Known rows, with every step that occurs:
masef-pipugom-bimeb: [-31 -11  17 -31   7 -28 -32   5  -9  -2 -10  -7 -12  -4   8  -5  19 -13
  24  -5  -7  -4  12  -3   8   7 -16 -17   1 -39  17  21  20]
zafosu-rapab: [ 19   3   0  27   2 -21 -17   8   8  -2  11  -4 -12   4   8  13  12  15
  -5   8  28   4  -9  -6  12  14 -14   6  -3  24  -8  12  19]
bimeb-pipugom-mesepi-mazi: [  8  -9  21  20  -3  47  23  -2 -22  10 -24   7  36  21  13 -32   6 -20
  11  37 -12  13  17   0 -14  18   1  14  45  -4  22   7   7]
pipugom-mesepi: [ -7  -9  -5  17   9  19  12 -12 -29  -4  -4  13   4   7  10 -15 -22  -8
  16   8  -1  -1  12 -17  -9  26  -8   5  13   0  19  -9  17]
masef-pipugom-mesepi-mazi-bimeb: [  2 -11  58   6  -9 -24 -26  -8 -25  22 -22   2   5   0  -1 -14  -7   0
  22  26  -5  -8  -2  -1 -11  27 -30  13  41 -15  12  14  21]
masef-mazi-bimeb-pipugom: [ 29   3  23  -2   9 -11 -17  40  46 -11  25  12  -8   9  13  -3  22   2
   0   6  16  12  -8  16  14 -32 -20  15  15 -22  13   7  -5]
rapab-pipugom-mesepi-mazi: [-10 -10  18   8   7  17  33 -16 -41  19 -17  11   7  23  -2 -30 -26 -18
   2   5   6 -12  36 -21   6  22  14   4  21   1  21 -14  26]
mesepi-zafosu-rapab-mazi-bimeb-pipugom: [ 25   2  39 -27 -18   5 -70  62  14  -8  -4  13   5  13  -6  14  23   9
   3  15  14  22   6  18  41 -13 -34  -6   8  54   3  21   3]
mazi-bimeb: [  7   0  24 -16  -1 -18 -21   6  12  -2  14   5  -3 -16  -6  14 -11   2
 -10   4  10  -7 -14   0   1  -8 -19   2  12   4   6   3   5]
bimeb-pipugom-rapab-zafosu-masef-mazi: [ 34  15   9  15  39  26 -14  35  36 -35  36  -1 -11   9  21 -13  63  -5
  19   8  61  30 -11  38  23  -9   7  10  -4 -18  50   4 -25]
zafosu-masef: [ 12   8  15  14   1   6  -5  -3  14 -15  -4   8  11 -14   5  -5  18  -4
   9   0  18   1 -16   4   9   7  10   9   5   8   1 -11  14]
pipugom-mesepi-zafosu: [ -6  -4  16   0   1  33  -8   3 -35  -1 -25  14  23  12  -1 -23 -25   7
  14  18 -24  15   4   1  -5  38  -6  -2   4  11   8 -23  19]
mesepi-zafosu-masef: [ 15  13  37  -3  -9  21 -26  12   6 -15 -25  11  33 -10  -5 -11  15  10
   9   9  -4  18 -25  22  12  17  11   0  -2  19 -11 -26  17]
rapab-zafosu-masef: [ 21  17  21  -4   0  -7 -23   3  -5 -17  13  -5 -15 -14   9  -7  24  -5
  32   7  45   4  -3  19   7  28  10   6 -14  -1  17 -12   1]
mesepi-pipugom-bimeb: [-44  14  17 -50   9 -12 -20  11  -9   9  15 -15  -4 -14   1   0 -17 -10
   4  -9  -4 -13  10  -5  -7   3  -4 -16   9  12   6  26  36]
mesepi-zafosu-bimeb-pipugom-rapab: [ 14  -1   4   7  14  54 -19  17   8 -32 -10  16  37 -11 -11  -4  12 -11
 -11   7 -15  36 -14  31   7  -7   7  11  43  17  27  12 -51]
pipugom-bimeb: [-37  -6  11 -25  14  -9 -13   0  -7   0   5  -8  -2  -8   2   1   3 -12
  -8  -4   0  -5   1  -9  -1  -2  -6 -22  -2 -14  24  11  20]
bimeb-pipugom: [ 17  -3  -3  -6  -5  32   9  16  13 -16  -3  11  17  11  16  -9  18 -17
   7  14  -5  13  14   6   6 -12  -1   6  15 -11  10   5  -9]
zafosu-bimeb-pipugom: [ 25   1  -5  21  -3  17  -7   7   8 -24  -1  16   7 -13   5 -10  10 -26
  15  -1   0  13  12  11   0  -6   9  26  41  -3  13  11 -36]
mazi-masef: [-10  -1  -1 -21 -13   0  -3   8  14  -6  -2   4  10  -1  12  10  19 -17
  -4  -4   3   2  -5  -5  -3   1  -7  -3  -7  26   7   2   4]
mazi-masef-zafosu-bimeb-pipugom: [ 24   9  15  26  -8   7 -16  24  18 -26   8   7   4 -22  23 -14  34 -43
 -10  -7  28  12  -3  -6   8 -12  -8  18  22   8   8   8 -19]
masef-mazi-bimeb-pipugom-rapab-zafosu: [ 28   6  17 -17  35   1 -30  42  34 -20  54  -3 -24   8   9   6  34   4
  -1  12  54  22 -10  34  16 -26 -22   4   4 -23  56  18 -35]
masef-pipugom-rapab: [ -4 -11  -5   0  17   4 -10   0   4 -14  -3  -1   0   3  -2   6  24   2
   6  -2   3   7  -7   8  11  -5 -14  -3  10 -17  19  23 -19]
bimeb-pipugom-masef-mazi: [  8  16  18   9  14  21   4  33  12 -10  17   6 -21  14  21 -17  42 -17
  15 -19   6  27 -11  -1   9  -7 -13  22   7 -33  20  18  11]
rapab-mazi-masef-zafosu-bimeb: [-11   9  15  18  -4 -25 -44  26  -5   2   6  -7 -32 -21  -5  -2  20 -28
  -5 -35  37  -7   5 -10  20 -16  -9   2   1  42   6  20 -27]
rapab-mazi-masef-zafosu: [-18   7  17 -10  -8  -8 -29  35   0   8   2 -12 -21   2   4  -2  29 -19
 -14 -22  33  -6   9 -15  26 -22 -18 -19 -27  36   2  15   0]
zafosu-rapab-mazi-masef-pipugom: [ -6  -4   4 -13 -20 -43 -58  41   9  -1 -11  -4 -31  17  13  20  52  -7
  33 -16  29   5  20  -3  37   4 -33  -4 -12  50   0  40   4]
mesepi-mazi-masef-zafosu-bimeb-pipugom: [ 20  13  42  36 -16   3 -15  16  11   2  -9 -11  20 -18  11 -21  42 -38
 -21   9  21  12 -12   4  -2  -8   1  21  40  14   1  18 -19]
mazi-bimeb-pipugom: [ 24  -4  22 -22  -7  15 -12  21  24 -19   9  17  16  -6  10   4  10 -15
  -3  16   4   7  -1   6   6 -21 -21   7  24  -7  17  10  -4]
zafosu-masef-mazi-bimeb-pipugom-rapab: [ 33   5  27  16  34  20 -14  34  67 -37  33  19  13  -8  10   4  49  -2
 -15   4  44  20 -40  22  27 -37 -14  17  26  -4  40  11 -11]
bimeb-pipugom-masef: [  2   7  16 -11   0  44  10  13 -12 -20   3  12   2   0  18 -10  28 -35
  13  -9  -4  20  -4 -13   1   4 -14  13  17 -18  22  21  14]
zafosu-rapab-mazi: [ -1   1  -3  15  -1 -21 -37  28  -3   8   6  -7 -31  14  -6  17  19  10
   5 -10  31  -1  14  -5  31  -4 -14  -4  -8  47  -1  27   4]
zafosu-bimeb-pipugom-rapab: [ 13  -6 -17  26  23  39   1   2  15 -34  10  13  16 -16  -2   3  15 -25
 -12  -4   8  20  -6  12   3 -15   7  18  49   5  40  24 -52]
zafosu-bimeb-pipugom-rapab-mazi: [ -5  -9 -21  12  21  39 -18  22   6 -22   4  11  -4  -6 -15   5  21 -29
   0 -20  10  12  16  14  21 -34   4   9  42  28  48  43 -72]

Rows:
[  9  -4  11  15  18  11 -15   0  19 -29  -8   8  11 -12   3   1  41  -4
  15  -4  19   9 -21  11  20   2  -5   5  12  -8  20  12  -5]
zafosu-masef-pipugom-rapab
[-20  -8   3 -20  19 -27  -9  13  -4  -9  19   1 -24   7  13   7   4 -16
 -15 -16  42  -9  27 -30  36   6  -5 -19 -13   8  25   6  48]
zafosu-rapab-pipugom-bimeb
[-62 -14  13 -64 -10 -29 -55  32  -4   2 -18  -6 -22   4   8  10  42 -33
  32 -28  -2  -6  28  -7  24 -10 -24 -32 -12  11  31  39   7]
rapab-mazi-masef-pipugom-bimeb
[-29  -2  -4 -33 -16  -2 -23  27   6   4  -9   2  -9   7  -2  13  24 -20
   7 -23   6  -3  17  -4  16 -16  -8 -13 -13  49  15  18 -14]
rapab-mazi-masef
[ 11 -13  -7  12   5  49  20   6 -16 -19 -10  24  20  18  25 -26  -4 -24
  21  20  -6  14  26 -12  -3  16  -9  11  24 -11  30  -5   7]
bimeb-pipugom-mesepi
[ 14  17  34  31   6  17 -33  50 -19  -6  21 -12 -42   9  17 -10  54 -23
  -4 -17  54  16   1 -27  43  -6 -39   4  -5  15  10  45  27]
bimeb-pipugom-masef-zafosu-rapab-mazi
[ 14   6  25   2  12 -43 -24  24  32   6  28   0 -23  -1  -3   8   4  19
  -8  -6  21   0 -20  12   9 -20 -18   9   1 -11   3   2   3]
masef-mazi-bimeb
[ 23  17  35   5  39 -25 -42  24  34 -21  54  -7 -29 -18  -1  10  34  15
  -1   0  76   9 -40  31  20  -6 -11   6  -6  -4  46   2 -14]
pipugom-rapab-zafosu-masef-mazi-bimeb
[ 20  16  17  32  15 -17 -10  17  38  -8  10   5 -13   0   7 -11  32  13
  13 -11  30   7 -24  15  16  -5  12  15  -6  -5  -1 -13  13]
zafosu-masef-mazi
[-12 -13 -17 -15  18  56  -4  29  10 -16   2   8   7  18  -5   5  31 -20
  -7  -6   7  13  20   9  28 -42  -7 -12  15  21  45  36 -44]
bimeb-pipugom-rapab-mazi
[  5   0   1  40  28  33 -25  30   1 -19  17  -3 -17 -12 -10 -10  26 -27
 -21 -19  38   9   8   2  32 -42  -6   4  29  15  34  39 -56]
masef-zafosu-bimeb-pipugom-rapab-mazi
[ -5  15  35   4  15  12  13   9 -35  -6  21  -1 -38  -5   8 -23   4 -33
 -17 -40  40  -7   7 -42  32   2 -10   1 -19 -26   7  -4  43]
rapab-pipugom-masef-zafosu
[ 14  -2  17  26   3  11 -25  12 -29  -4 -15  11  13  15   6  -9 -12  21
  10  26   5  21  -5  -6   7  50 -19   4   3  37  -2 -12  40]
pipugom-mesepi-zafosu-rapab
[  4   8  15   4   9  -6   3   8 -22 -12  20  10 -38   6  12   5  12 -20
  -1 -33  43   2   9 -38  32  21 -13  12  -8  13  14  10  49]
zafosu-rapab-pipugom-masef
[-20 -10  11 -24  19   7 -31  21  10  -2  19   2 -10  -9 -26  29   4   0
 -25 -15  22  -7  -7   2  23 -39 -25 -16  11  35  39  33 -31]
pipugom-rapab-mazi-bimeb
[  4  23  39  50  15 -10 -21  -2 -33  -7  21 -12 -39 -39  -3 -16   9 -26
  -9 -35  32   2 -28 -26   2  16 -12  23  17 -14   1  17   7]
pipugom-masef-zafosu-bimeb
[ 20  -7  39 -23  -8  48 -19  24 -12 -20 -14  33  39   7   9 -19 -18  -7
  10  35 -21  23   3   5   3  18 -28   4  30   5  23 -15  17]
mazi-bimeb-pipugom-mesepi-zafosu
[ 45  12  39   9   8  -3 -22  40  60 -26  21  21   3  -6  18  -7  40  -3
  10   5  34  15 -24  20  22 -24 -10  21  19 -12  14  -4   8]
zafosu-masef-mazi-bimeb-pipugom
[  1   4  17  -3  -9  -8 -58  41  -9  10 -16  -5  -8  19 -17   9  15  25
   3   0   9  16   5  13  35   6 -12 -12 -16  60 -12  14   6]
mesepi-zafosu-rapab-mazi
[ 27  20  63   0   3 -23 -50  36  40  -9   3  11   8 -10  -9  -4  19  29
   1   2  14  16 -45  33  20  -2  -7  10  -1   9  -8 -23  19]
mesepi-zafosu-masef-mazi-bimeb
[  0  -6   8   8   7  21  -5  -3 -46 -14 -21  34   1   0 -10 -28 -48 -20
  20 -18  -7   5  34  -9  14  36  18  15  23  16  19 -34   1]
rapab-pipugom-mesepi-zafosu-bimeb
[ 16  21  18  -1   3  15 -25  10 -33 -26  23   0 -35 -23  12 -14  25 -43
  42 -16  27  23   8   9  -5  29  -4  31  27 -23  41  24 -27]
rapab-zafosu-bimeb-pipugom-masef
[ 18   7  43  25   4 -48 -64  41   4  10  31 -17 -43  -7  -6  13  15  15
 -26  -5  69 -12  -7 -16  43 -21 -45  -9 -12  39  -8  28  21]
masef-zafosu-rapab-mazi-bimeb
[-12   3  28 -12 -22  -7  -2   0   6  21 -19 -12  26   3   1   4  27 -11
 -16  13  -6   2 -14   5 -12   4   1   0  13  31   1  12   1]
mesepi-mazi-masef
[ 52  21  45  -7  10 -17 -42  43  40 -25  38   7 -23  -4  21 -10  45  -3
  35  11  62  17 -10  36  20  -6 -10  19  -2 -22  30  -6  -3]
rapab-zafosu-masef-mazi-bimeb-pipugom
[  9  11  14  16   2  30  -4   7 -14 -26   6  14 -10 -23   7 -10  21 -44
  20 -23  -1  19  -6  -7  -3  12  -3  34  46 -11  23  27 -15]
zafosu-bimeb-pipugom-masef
[  6   3  54  -6 -11 -25 -20  -4   4  25  -1 -13  14 -12 -17   5  -2   8
 -21  20   2 -10 -24  10  -9  -7 -12   4  30   9  -1  13   4]
mesepi-mazi-bimeb
[-45  -8  44 -44 -15 -34 -33   7  -1  18 -29 -22  14  -2   9  -1  46 -23
   8   7 -12  -2  -3   1  -5  11 -16 -17  13  -8  17  30  21]
mesepi-mazi-masef-pipugom-bimeb
[ -7  -1  26   8  26 -34 -17  20 -12  -6  31 -13 -38   2  19  -9   9 -15
 -37 -15  68 -13  17 -41  47  -2 -15 -24 -26  -4  11   3  62]
masef-zafosu-rapab-pipugom-bimeb
[ 23  -4  19  -8  -8  -9 -48  48  23 -10  15  10 -15   8   4  20  28  -5
   3   6  37   4  14   1  37 -23 -36   2  15  42  16  36  -3]
zafosu-rapab-mazi-bimeb-pipugom
[  7  -6  25   0 -16  -8 -48  25 -18 -13 -33  14  12  20  25  -5  22   4
  35  19   2  26  -1  -4  12  58 -36   4  -1  36   1  -2  42]
mazi-masef-pipugom-mesepi-zafosu-rapab
[ 13   7  29  14  20  19   1  23  -5 -16 -13  34   1  25   8 -40  -6   1
  26 -13  16  14  12   2  34  25  19  12  -9   3  15 -51  42]
rapab-pipugom-mesepi-zafosu-masef-mazi
[ 17 -10  44  19   4 -23  -3  -3 -21  15   7  12  -6  12   1  -2 -22  -3
 -13  17  44 -14  14 -28  18  26 -20  12  29  30  19  -2  51]
zafosu-rapab-pipugom-mesepi-mazi-bimeb
[ -7 -14 -10   0  15  24  30  -7 -35  -9  -2  28  -8  19  11 -22 -35 -25
  15 -13  13 -10  46 -30  16  18   6   3   1  -3  29 -24  26]
rapab-pipugom-mesepi
[ 27  24  22  15  16 -31 -30  23  17  -9  28 -10 -38   2  13 -15  36  11
  35  -4  56  10 -10  31  15  14  11  12 -24 -17  14 -13   1]
rapab-zafosu-masef-mazi
[ 17 -12  19  -4   3  30   0  10  -5 -21   5  29  17   1  19 -12 -12 -22
  12  23   4   6  11 -12  -3   7 -29  12  35  -7  34   0  14]
mazi-bimeb-pipugom-mesepi
[-12  -3  21 -30  -6 -18 -40  24   3   9  11   4 -20  -5 -20  17  -3   1
  -1 -15  12 -13   8   2  21 -26 -21  -9   3  27  14  21 -13]
rapab-mazi-bimeb
[  0  -8  24  -4  -5  14 -28   8 -39  -3 -41  16  13  16   5 -26 -11   6
  44  15 -31  19  13   8   3  43 -17   1   8 -13   2 -15  17]
masef-pipugom-mesepi-zafosu
[ 34   5  41  20  -2 -15 -57  57  18  -7  28  -5 -28   2   9   5  33  -3
 -19   6  62   2   5 -12  48 -31 -46  -3   1  28   3  33  14]
masef-zafosu-rapab-mazi-bimeb-pipugom
[  6  -1  22  -3  -3 -41 -58  33  12   7  20  -2 -33  -1 -11  29  11  13
  -6  -5  42  -8  -1  -5  32 -13 -34  -4   2  52   6  31   8]
zafosu-rapab-mazi-bimeb
[ -9   4  39 -40  -7  26 -32  40 -10  -8  10  14 -20  -6  -2   6  26 -35
  13 -23   9   7   5 -11  20 -22 -36   5  21   9  36  41  -1]
rapab-mazi-bimeb-pipugom-masef
[-24 -13  -7 -12  15   4 -31  20  -5  -2 -10  -3 -21  13 -14   9  28  -2
  16 -20   5   1  17   9  31 -23 -15 -15   3   6  28  41 -36]
masef-pipugom-rapab-mazi
